Each row was made from one path, in order. Every step used is in the known rows, and no mark comes twice. Write each row's path.
Known rows
l-x: [  8   7 -13 -43 -16  27   3  16 -12 -16  11 -21  11   7  29   3  -3 -17
   6  12   6]
k-y: [ -7  20 -18 -37 -13  18  -4  34 -28  -2 -20 -11  14  -7  28  20   9 -15
  11 -13   8]
x-k-y: [  6  11  -8 -32  27  22 -14  25 -13  12 -38 -21  31  -9  27  20  -8 -16
  17  -3   5]
k-c-l: [  5 -12  -9 -42 -12   5   2  35 -13  15 -19  29  -7 -10  35   8  11  12
   6   5 -17]
x-p-r-k-y: [  3  18 -22  -5   1   0  -4   1   3   0 -11   6   1   5  14  23  23 -30
  -8  24  -2]
p-r-l-x-k-c: [ 45 -15  -2 -13  19  22 -25  -8  18   0  -6 -23 -13  -3  24  -7  27 -40
  14  19  -1]
x-p-r-k-c-l: [ 11  -5 -16  -8   2 -11   2   2  14  12 -10  35 -14   3  19  12  25  -8
 -12  37 -21]
y-k-r-l-c-p-x: [  4  25   2  -6 -13  18  -6  20 -11 -31  16   2 -29   5  -2  17   5  -7
  20  19  -5]
p-x-k-c: [ 26 -10  18 -26  39  -2 -21   6  -8   0 -21  13  28  -9  19  10  11 -18
  20  33   6]
p-x: [ 21  -1 -11 -30  -6   2  -5  16 -27 -23  15  10  20   0  13  18   0  -6
  16  26   9]
x-p: [  8  11 -19 -33  -7  19   1  21 -15   5  10  22  16   5  15  14 -12  -3
  -5  28  -3]
k-r: [  6  22 -29 -29 -23  28 -18  29  -9 -12  -2   2   4 -11  35  28 -17  19
   6   9   3]
y-k-c-l-x-p: [-11  11  26 -38  -9   7   7  11  -6  14  -6  21 -27  10  25   2  23 -29
  15  29  -6]
p-r-l: [ 39 -11 -39 -16 -18  11 -16  10  -3 -10  15  -9 -11  -9  16  15  11  -6
  17  11  -6]
l-x-p-r-k-y: [  4  25  -8  -9   3  20   3 -11   4 -10   4 -18  -4  18  18   5  30 -53
 -16  24   7]
k-c-p-r: [ 16  10  -1 -14  -2   0  -2  30  22   3 -20  43 -27 -22  37 -14  10 -12
  19   1  -1]
k-r-l-c-p: [ 12  21 -30  -8 -16  41  -4  34  -9 -22  10  -1 -17  -1  10  12 -11  14
 -11   0 -16]
x-k-r-l-c-p: [ 21  13 -18  -5  25  44 -11  25   4  -7 -10 -13   3  -2  11  14 -25   9
  -3   8 -17]
y-k: [ -6   8  -5 -43 -27  -9  -6  27 -13  -3  -7  -1   0  -7  25  29  -4  -2
  44  18   2]
x-k: [ 18  -6 -17 -35  22  10 -13  23  -3  11 -25 -10  35  -8  25  22 -26   4
  20  18  -4]
l-c: [ -2  12 -22 -32 -22   1  18  26 -14  -8  -2   3  17  -4  14  15   8  20
  -1  10 -13]
c-k-r-l: [ 19  12 -39 -23   7  52 -14  21 -22  -9  -7 -33 -19 -12   8  31 -16  14
  -1  -2  10]
l-c-p: [ -4  20 -19 -21 -14  11  29  41  -2 -12  -1  20   1  -4  10  -2  -8  19
  -3  -1 -17]
c-p-r-l-x-k-y: [ 30  13  -6  -1  29  43  -3  14  12  -8  -8 -23 -20   3  14 -16  -1 -45
  10  -9   0]
r-l-x-k-c-p: [ 28 -18   6 -23  31  39 -18  17   2  -3  -6 -21   0   3  20 -14  -2 -43
  10  11  -1]

Which path is each row?
[ 24   1   0 -15  36  17   1  26  -1 -13  -4  16  19   0   7  -1 -30  -7
  16  19   1]  c-p-x-k
[ -9 -12  -2 -28   3   3   3   9  -5   5 -11   7   0  16  24   8  23 -20
 -17  33 -17]  r-k-c-l-x-p
[  9   8   3 -13   2   5  -3 -14  18  -6   1   4 -10  11  27  -3  36 -44
 -12  40   2]  l-x-p-r-k-c
[ 22  -5 -10 -30  24  46 -20  10 -25  -6  -7 -56  16  10  15   7   5 -48
   7   1   6]  r-l-x-k-y
[-11   4  15 -43 -18 -18 -15  26  -4   6 -24  13 -10 -17  36  19  18 -16
  44  17   4]  y-k-c
[ 11  27 -22  -5 -14   4  30  28  18 -10   0  26 -15  -4  11  -9   4  14
   0   3 -18]  l-c-p-r
[ 28  18 -30  -3  14  28  18  -3  -3   4  10   3 -23   3 -16   9  20  -2
 -17  22  -7]  x-p-r-l-c-k
[-10 -13  -9 -21  -1 -16  -9  33   5  -8 -28  15   7 -10  32  11   3 -11
  13  12  -9]  r-k-c-p
[ 10  16  -6 -35  -5  37   8   6 -11  -8  21   0   8  18  18  -1  -3 -28
 -13  29   4]  l-x-p
[ -3  40 -29 -21  -3  35  20  22  -7  -8 -17 -15 -12 -10   6  26  -1  34
 -15   0   0]  l-c-k-r
[ 16   7  -7 -19   0  13   7  34 -14 -26  12  26   6   0   8  -3 -20  -4
  12  12   4]  c-p-x
[  2  16  25 -24 -10   1   8   0  15  16  -5  24 -42   7  25  -2  34 -32
  14  32  -8]  y-k-c-l-x-p-r
[ 29  -6 -10  -7  28  24   4  20 -14 -17   9  -5  12   6 -13  -1  -5 -10
   2  17 -16]  r-l-c-p-x-k
[ 27  13  -1 -16  25  24 -24   6  -8 -16  -5  -3  26  -2  18  27 -15   0
  12  32   7]  p-x-k-r
[ 39  -5  -8 -12  29  31 -34   4 -18 -19   4 -17  20   1   8  28 -13 -10
   8  31   2]  p-x-k-r-l
[-12  11  21 -33 -11 -11  -4  37   6   3 -23  28 -24 -16  33   2   3 -16
  46   8   1]  y-k-c-p
[ 24  -7 -19 -31  -4  46  -7   5 -26 -11  32 -21   2  20   6   0   2 -35
 -11  26   0]  r-l-x-p
[ 17   7   6 -22   0  22  12   2   9  14   0  30 -29   5  27 -16  30 -22
 -16  22 -10]  k-c-l-x-p-r
[-12  40 -19 -27  10  28  31  26 -26   1 -30 -22  -2  -6   1  17  22   7
  -7 -17   7]  l-c-k-y
[  4  31   8  -4  32  18  21  26  -8 -13 -16   8  16   3  -2  -7   6 -13
  -4   3  -4]  l-c-p-x-k-y
[  6   0 -22 -42 -18  32  19  24 -19  -4   9 -11  -4  14  25   4  -7   5
  -7   8 -14]  c-l-x
[ 29  -6  -2 -26  29   5 -13   7 -15 -10  -3  -2  36   1  10  18 -12  -9
  18  33   5]  p-x-k
[ 19   7 -26 -25 -19  53 -23  13 -18 -25  22 -35  -9   6  25  17  -5 -13
  -3  11   3]  k-r-l-x
[ 31   0 -36 -10 -20   7   4   7   0 -11  13  -7 -13  -4   5  11  26   1
   3  12 -17]  p-r-l-c
[ 19   2 -38 -25 -20  38 -32  25 -20 -17  12 -17  -5  -7  24  31 -12   7
   6   8  -5]  k-r-l
